Known rows, with every way that one mark hangs from another
q358{q722}: [-4.43 -3.69 -2.35  1.27 -2.95 -0.94  0.03 -0.46 -3.75  1.39 -1.99  2.41
 -1.55 -1.66 -2.51 -1.53 -5.05 -1.09  0.90]
q767{q358 q534{q982}}: [-4.12  2.44 -0.31  1.76  1.77 -1.71 -0.67 -0.57 -0.21 -2.25 -1.89  4.92
  0.82 -0.86 -2.40 -2.52 -1.51  0.74  4.27]
q767{q358{q722{q534{q982{q447{q908}}}}} q412}: [-1.48  2.83  0.89  0.16 -0.57  0.18  1.47  2.08 -3.54 -2.13 -3.52  4.75
  2.21  0.11 -2.91 -2.94  2.79  2.90  1.51]
q358{q722{q412 q534{q982}} q767}: [ 0.67  2.61 -1.24  1.36 -2.34  0.81 -0.01  0.97 -0.72 -0.56 -0.69  1.44
 -1.91 -2.95 -1.12 -0.77 -1.38  5.58  1.22]
q534{q722{q358{q767} q412} q982{q447}}: [ 0.51 -1.70  0.04  1.14  0.61  0.04  1.35 -2.42  1.20 -2.67  0.82  1.11
 -0.20 -2.77 -3.03 -0.91 -1.35 -0.78  3.19]
q722{q534}: [-2.32 -4.43 -0.75  1.69 -1.14 -0.27 -0.79 -0.63 -1.06 -0.96  0.95  3.16
 -1.33  4.72 -2.02 -1.28 -1.77 -0.12  2.13]
q534{q722{q358} q767{q412} q982}: [ 0.32 -3.23 -0.84  2.73  2.16 -1.43  1.24 -2.29  0.97 -1.61  1.54 -0.10
  2.12 -4.05 -4.49 -1.79  1.56 -1.79  3.64]
q767{q358{q722{q412}} q534{q982{q447}}}: [-3.13  3.85  0.25  1.19 -0.15 -0.50  1.26  0.06  0.62 -1.57 -3.74  4.47
  1.34 -5.19 -2.89 -1.90 -1.10  1.96  3.12]
q358{q722 q767{q412 q534}}: [-1.61  1.38 -1.52  1.37 -3.02 -0.82 -1.71  2.10 -2.27 -0.09 -4.74  2.14
  0.70 -6.58 -1.20 -1.22 -0.89  4.08  0.96]
q358{q767{q412 q534}}: [-2.39  0.27 -0.64  1.46 -1.27 -1.04 -2.37  1.22 -1.28 -1.93 -2.27  2.67
  0.75 -2.81 -1.01 -1.68  1.19  2.64  1.96]
q358{q767{q534}}: [-2.67 -1.23 -0.67  1.44 -1.22 -1.36 -2.43  0.35 -1.34 -0.80 -1.37  3.26
 -0.88 -0.27 -1.14 -1.56 -2.34  2.49  2.40]
q722{q358 q534{q767{q412} q982{q447{q908}}}}: [ 0.74 -0.43  2.37  0.91  1.50  0.45  2.07  1.28  0.19 -2.73  2.58  2.91
  1.40  4.61 -3.61 -1.85  5.10  2.98  3.35]
q358{q722{q412} q767}: [-1.58 -1.43 -2.48  0.94 -3.01 -0.32 -0.79 -0.16 -1.60  0.75 -2.25  1.79
 -1.99 -4.90 -1.33 -0.61 -3.39  1.51  0.18]
q358{q722{q412} q767{q534{q982{q447{q908}}}}}: [-3.38  5.04  0.40 -0.28 -2.32  0.46  0.21  2.11 -3.15 -0.59 -1.83  1.43
 -0.29 -3.64 -1.93 -2.75 -0.16  7.32  1.58]
q908{q447}: [-3.89 -2.49 -0.98  1.31 -2.19 -0.57 -0.21 -1.87 -5.42 -0.98 -0.13  2.75
 -0.83  3.45 -2.44 -2.39 -1.08 -3.53  1.93]
q767{q358 q412}: [-3.13 -2.16 -1.38  1.50  0.45 -1.58 -0.54 -1.27 -1.30 -2.34 -3.10  5.14
  1.59 -1.27 -2.44 -1.63  0.73 -3.74  1.73]
q358{q722{q412 q534{q767}}}: [ 0.07 -4.14 -1.44  1.95 -1.99 -0.03  0.65 -0.54  0.96  1.15  0.11  1.42
 -0.48 -2.05 -3.08 -0.36 -0.67  1.81  0.95]
q534{q722 q767{q358 q412} q982{q447}}: [-0.44 -3.46  1.67  2.34  1.58 -1.75  2.20 -1.19 -0.56 -2.58 -1.65  2.71
  3.46 -3.38 -4.58 -3.75  3.97 -1.56  3.52]
q447{q908 q982}: [-8.95 -0.76 -1.88 -1.90  0.67 -0.36  0.18  0.81 -6.11  0.43  0.33  0.94
 -0.59  4.47 -2.72 -4.33 -2.97 -0.05  1.28]

Rows
[-0.78 -0.30  0.85 -0.03  0.70 -0.12  1.02 -0.28 -3.16 -2.80  0.32  1.20
  1.26 -0.08 -3.20 -2.95  1.14  1.45  2.68] -> q534{q722{q358{q767{q412}}} q982{q447{q908}}}
[-3.48  0.78  0.20  0.23  1.51  0.15  0.85 -1.78  0.73 -2.09  1.73  0.64
  1.88 -0.95 -4.24 -2.41 -0.20  1.64  4.09] -> q767{q534{q722{q358 q412} q982{q447{q908}}}}
[ 2.67  2.21 -0.17  1.75  1.00  0.34 -0.38  0.80  1.02 -3.23  0.73  3.17
 -0.62  1.45 -1.03  0.24  1.31  2.83  2.83] -> q722{q358{q767{q412}} q534{q982}}
[ 0.22 -1.01 -1.80  1.73  1.36 -0.28  0.12 -3.30  1.32 -1.88  1.57  0.08
 -0.62 -3.62 -2.70 -0.53 -2.31 -0.46  3.07] -> q534{q722{q358{q767} q412} q982}
[ 2.18 -0.98  2.16  2.20  1.27  0.15  2.16  0.76  2.18 -3.28  1.65  3.30
  0.96  2.36 -3.20 -0.65  3.88  1.24  3.62] -> q722{q358 q534{q767{q412} q982{q447}}}
[ 0.06 -4.06 -1.17  2.51  2.37 -0.98  1.48 -4.05  2.77 -1.00  3.41 -0.31
  0.71 -3.89 -4.71 -1.14 -0.59 -1.80  3.66] -> q534{q722{q358 q412} q767 q982}
[-0.44  0.77  0.02  1.20 -0.35  0.28  1.76 -0.24  0.46 -1.69 -2.72  4.93
  0.16 -1.39 -2.62 -1.12 -0.94  0.86  2.06] -> q767{q358{q722{q412 q534{q982{q447}}}}}
[-1.67 -2.61 -1.85  1.99  0.77 -1.23 -1.22 -2.02  1.83 -1.39 -1.10  1.29
  3.08 -3.92 -3.54 -0.54 -0.27 -1.64  3.00] -> q767{q412 q534{q722{q358}}}
[ 0.54 -0.82  1.84  0.70  1.94  0.93  2.29 -0.46  2.47 -2.41  4.03  2.48
  0.15  4.05 -3.70 -1.01  3.70  2.96  3.31] -> q722{q358 q412 q534{q767 q982{q447{q908}}}}
[-4.18  1.59 -0.98  2.10 -0.17 -0.77 -0.58 -0.76 -1.50 -2.51 -0.33 -0.24
  3.07 -4.95 -3.44 -3.31  1.35  1.42  3.63] -> q767{q412 q534{q722 q982}}
[-0.74 -5.46  1.65  2.21  1.81 -2.02  2.10 -1.71 -0.42 -1.54 -0.61  3.09
  1.63 -0.92 -4.52 -3.55  0.43 -1.79  3.91] -> q534{q722 q767{q358} q982{q447}}
[ 1.14  2.81  0.90  1.18 -3.19  0.75  0.78  3.57 -3.35 -1.88 -2.94  2.34
 -0.32 -2.19 -1.07 -1.83  1.47  5.78  1.17] -> q358{q722{q534{q982{q447}}} q767{q412}}
[-0.11  4.04  1.12 -0.10 -2.93  1.00  0.67  3.93 -5.19 -1.54 -2.25  2.06
  0.15 -0.25 -1.50 -2.95  2.62  7.59  0.84] -> q358{q722{q534{q982{q447{q908}}}} q767{q412}}
[-0.74  1.22 -1.43  1.61  0.09 -0.03  0.71 -0.90  0.79 -0.86 -2.02  4.19
 -0.11 -2.16 -2.37 -0.68 -1.67  1.04  2.02] -> q767{q358{q722{q412 q534{q982}}}}
[-1.18 -1.55  0.96 -0.14  0.93 -0.41  0.84 -0.77 -3.05 -1.68  0.97  1.43
 -0.23  1.86 -3.22 -2.85 -1.46  1.34  3.14] -> q534{q722{q358{q767}} q982{q447{q908}}}
[-1.65  0.93 -2.07  1.30 -2.59 -0.41 -1.63  0.46 -0.20  0.72 -2.92  1.87
 -0.73 -6.31 -1.34 -0.51 -2.65  3.82  1.01] -> q358{q722{q412} q767{q534}}
[-0.44  2.35 -0.99  1.77 -0.38 -0.39  0.61  0.78 -1.22 -1.68 -3.81  4.41
  1.58 -2.92 -2.29 -1.41  0.84  1.28  1.84] -> q767{q358{q722{q534{q982}}} q412}
